What can hang from each mark
J515: J197 J414 J447
J920: J414 J447
J447: J118 J515 J775 J920
J197: J515
J414: J515
J775: J447

Each row was made from one small tree. The marks that hang from a mark follow it in brackets, in the order of their numbers. Every link used is in the known rows. Write each row's tree.
Known rows
J775{J447{J118 J920{J414{J515{J197}}}}}: [-1.23  0.78  0.52 -0.41  0.80 -1.77  1.28 -1.51 -1.07  6.19 -0.22  1.45
  0.22 -0.77  0.47 -0.42 -0.27  0.70 -1.19]
J775{J447{J118 J515{J414}}}: [ 0.28  1.43  0.03 -2.49  0.07 -2.15  1.53 -0.85 -1.74  5.17 -0.09  0.23
  0.39 -1.32  0.31 -0.27  0.21  0.05 -0.71]
J197{J515}: [ 1.00 -0.17  0.45 -2.11  0.51 -1.04 -0.20 -0.15 -1.12  0.04 -0.07  0.17
  1.35  0.27  1.38 -0.22  0.12 -0.24 -0.50]
J515{J414 J447{J118}}: [-0.37  1.06 -0.59 -1.08 -0.33 -1.51  1.40 -0.27 -1.48  1.79 -0.41  0.29
  0.24 -1.64  0.71  0.69  0.80  0.25 -0.32]
J197{J515{J447{J920}}}: [-0.82  0.23  0.13 -2.26  0.32 -1.35  0.92  0.36 -0.55  1.06 -0.57  1.20
  1.12 -1.08  1.11  0.38  0.18  0.02 -0.46]
J920{J414 J447{J118 J515{J197} J775}}: [-0.59  1.27  0.28 -2.66  1.22 -2.05  2.23 -0.51 -1.62  7.62  0.68  2.35
 -0.17 -1.64  0.27 -0.54 -0.04  0.59 -0.53]
J447{J118 J515{J197} J775 J920}: [-1.54  1.00 -0.01 -3.43  0.85 -1.97  0.89  0.48 -1.49  6.70 -0.39  1.61
 -0.33 -2.46 -0.31  0.07 -0.61  0.13 -0.16]
J414{J515{J447}}: [-0.49  0.20 -0.04  1.58  0.28 -0.46  0.21 -0.33 -0.46  0.40 -1.26 -0.09
  1.18 -0.47  1.16  0.52  0.69  0.16 -0.64]
J414{J515{J197 J447{J118 J775 J920}}}: [-2.83  1.00 -0.07 -0.69  0.49 -1.12  1.41 -0.05 -0.67  4.35 -1.64  1.45
  0.08 -2.66  0.28  0.62 -0.07  0.57 -0.26]
J197{J515{J414 J447{J118 J775}}}: [-0.97  1.59 -0.20 -3.91 -0.13 -1.61  2.36 -0.07 -1.40  1.98 -0.76  0.91
  0.40 -2.35  1.12  0.25  0.30  0.27 -0.04]
J775{J447{J118 J515{J197 J414} J920}}: [-1.17  1.25  0.09 -3.00  0.49 -2.30  1.65 -0.58 -1.71  6.66 -0.43  1.23
 -0.39 -2.36 -0.15  0.06 -0.07  0.12 -0.64]
J515{J414 J447{J118 J920}}: [-1.48  1.08 -0.49 -1.45 -0.30 -1.88  1.57  0.16 -1.30  2.99 -0.19  0.82
 -0.03 -1.80  0.43  0.66  0.49  0.28 -0.36]
J447{J775 J920}: [-1.20 -0.03 -0.01 -2.18  0.52 -1.09 -0.83  0.68 -0.90  2.66  0.18  0.37
  0.88 -0.79  0.27 -0.17 -0.47 -0.02 -0.37]
J775{J447{J118 J920{J414}}}: [-0.42  0.71  0.25 -1.98  0.34 -2.29  1.08 -0.98 -1.20  5.94  0.98  1.22
  0.75 -0.18  0.21 -0.58 -0.35  0.49 -1.19]
J197{J515{J447{J118 J775}}}: [-0.82  1.18  0.06 -3.40  0.11 -1.49  2.02 -0.06 -1.00  2.51 -0.89  1.26
  0.95 -1.98  0.99  0.14  0.12  0.28 -0.16]
J414{J515{J197 J447{J118 J920}}}: [-1.97  0.68 -0.07  0.40  0.41 -1.30  1.25 -0.34 -0.72  3.48 -1.55  1.25
  0.13 -1.80  0.51  0.83  0.25  0.47 -0.46]
J414{J515}: [ 0.42 -0.18  0.36  1.01  0.51 -0.57 -0.83 -0.43 -0.86  0.78 -0.70 -0.60
  1.20  0.61  1.09 -0.09  0.28 -0.05 -0.66]
J515{J197 J414}: [-0.08 -0.18 -0.30 -1.25  0.57 -0.62 -0.79 -0.23 -1.44  0.29 -0.40  0.02
 -0.01 -1.32  0.82  0.42  0.35 -0.13 -0.30]
J775{J447}: [ 0.41 -0.30  0.30 -0.89  0.37 -0.99 -0.66 -0.70 -0.77  1.47 -0.13 -0.27
  1.61 -0.12  0.61 -0.20  0.18 -0.08 -0.91]

Which tree is each row?
[-0.78  0.77 -0.66 -1.15  0.02 -1.23  1.20 -0.41 -1.37  1.81 -0.99  0.74
 -0.28 -2.60  0.67  0.97  0.72  0.30 -0.20]  J515{J197 J414 J447{J118}}
[-0.75  0.80 -0.33 -2.87  0.83 -1.05 -0.11  0.30 -1.56  3.33 -0.54  0.62
 -0.41 -2.69  0.35  0.17 -0.03 -0.13 -0.01]  J447{J515{J197 J414} J775}
[-0.57  0.52  0.01 -2.30  0.49 -1.64  1.34 -0.07 -0.76  2.43  0.39  1.91
  0.68 -0.76  1.18 -0.03  0.01  0.34 -0.73]  J197{J515{J447{J920{J414}}}}
[-1.48  0.03 -0.53 -0.72  0.70 -1.25  0.40 -0.07 -0.70  2.92  0.00  1.97
  0.04 -1.90  0.54  0.52  0.10  0.45 -0.66]  J515{J197 J447{J920{J414}}}
[-2.54  0.82 -0.47 -2.40  0.40 -1.46  1.14  0.38 -0.82  4.24 -1.01  1.72
  0.07 -3.12 -0.01  0.75 -0.09  0.44 -0.14]  J515{J197 J447{J118 J775 J920}}
[-0.23  1.46  0.37 -2.55  0.86 -2.32  2.38 -0.39 -1.64  7.50  1.15  1.88
  0.44 -0.58  0.40 -0.85  0.02  0.59 -0.69]  J920{J414 J447{J118 J515 J775}}
[-1.09  1.32 -0.06 -3.16 -0.14 -2.10  2.55  0.02 -1.44  2.48 -0.44  1.29
  0.20 -1.76  0.99  0.43  0.38  0.20 -0.28]  J197{J515{J414 J447{J118 J920}}}
[-0.83  1.16  0.20 -2.63  0.93 -2.49  1.67 -0.93 -1.40  8.21  0.33  2.27
 -0.20 -1.76 -0.09 -0.41 -0.47  0.44 -1.01]  J775{J447{J118 J515{J197} J920{J414}}}
[-1.58  1.55  0.00 -4.01  0.30 -2.18  2.53 -0.04 -1.08  5.01  0.21  2.51
  0.37 -1.78  0.76 -0.27 -0.36  0.62 -0.47]  J197{J515{J447{J118 J775 J920{J414}}}}
[-0.39  1.34  0.33 -2.50  0.53 -2.75  1.71 -0.81 -1.39  8.16  0.85  1.74
  0.31 -0.69  0.03 -0.74 -0.39  0.39 -1.18]  J775{J447{J118 J515 J920{J414}}}
[-2.23  0.41 -0.55 -1.83  0.80 -1.08  0.53  0.26 -0.60  3.71 -0.08  2.26
 -0.06 -2.70  0.34  0.33 -0.28  0.56 -0.44]  J515{J197 J447{J775 J920{J414}}}
[-1.05  0.24 -0.42 -0.68  0.31 -1.49  0.44  0.06 -0.67  2.91  0.48  1.43
  0.50 -0.91  0.58  0.21  0.19  0.41 -0.77]  J515{J447{J920{J414}}}
[-2.01  1.25 -0.46 -2.36  0.14 -2.12  1.69  0.10 -0.99  5.48  0.47  1.93
  0.09 -1.91  0.23  0.01 -0.18  0.71 -0.53]  J515{J447{J118 J775 J920{J414}}}
[-2.82  1.17 -0.64 -2.75  0.17 -1.55  1.46  0.33 -1.25  3.81 -0.90  1.47
 -0.56 -3.67  0.15  0.78  0.07  0.45 -0.02]  J515{J197 J414 J447{J118 J775 J920}}
[ 0.43  1.29 -0.17 -2.10  0.09 -2.09  1.03 -0.19 -2.10  4.18  0.05  0.17
 -0.14 -0.92  0.43  0.00  0.34 -0.09 -0.39]  J447{J118 J515{J414}}
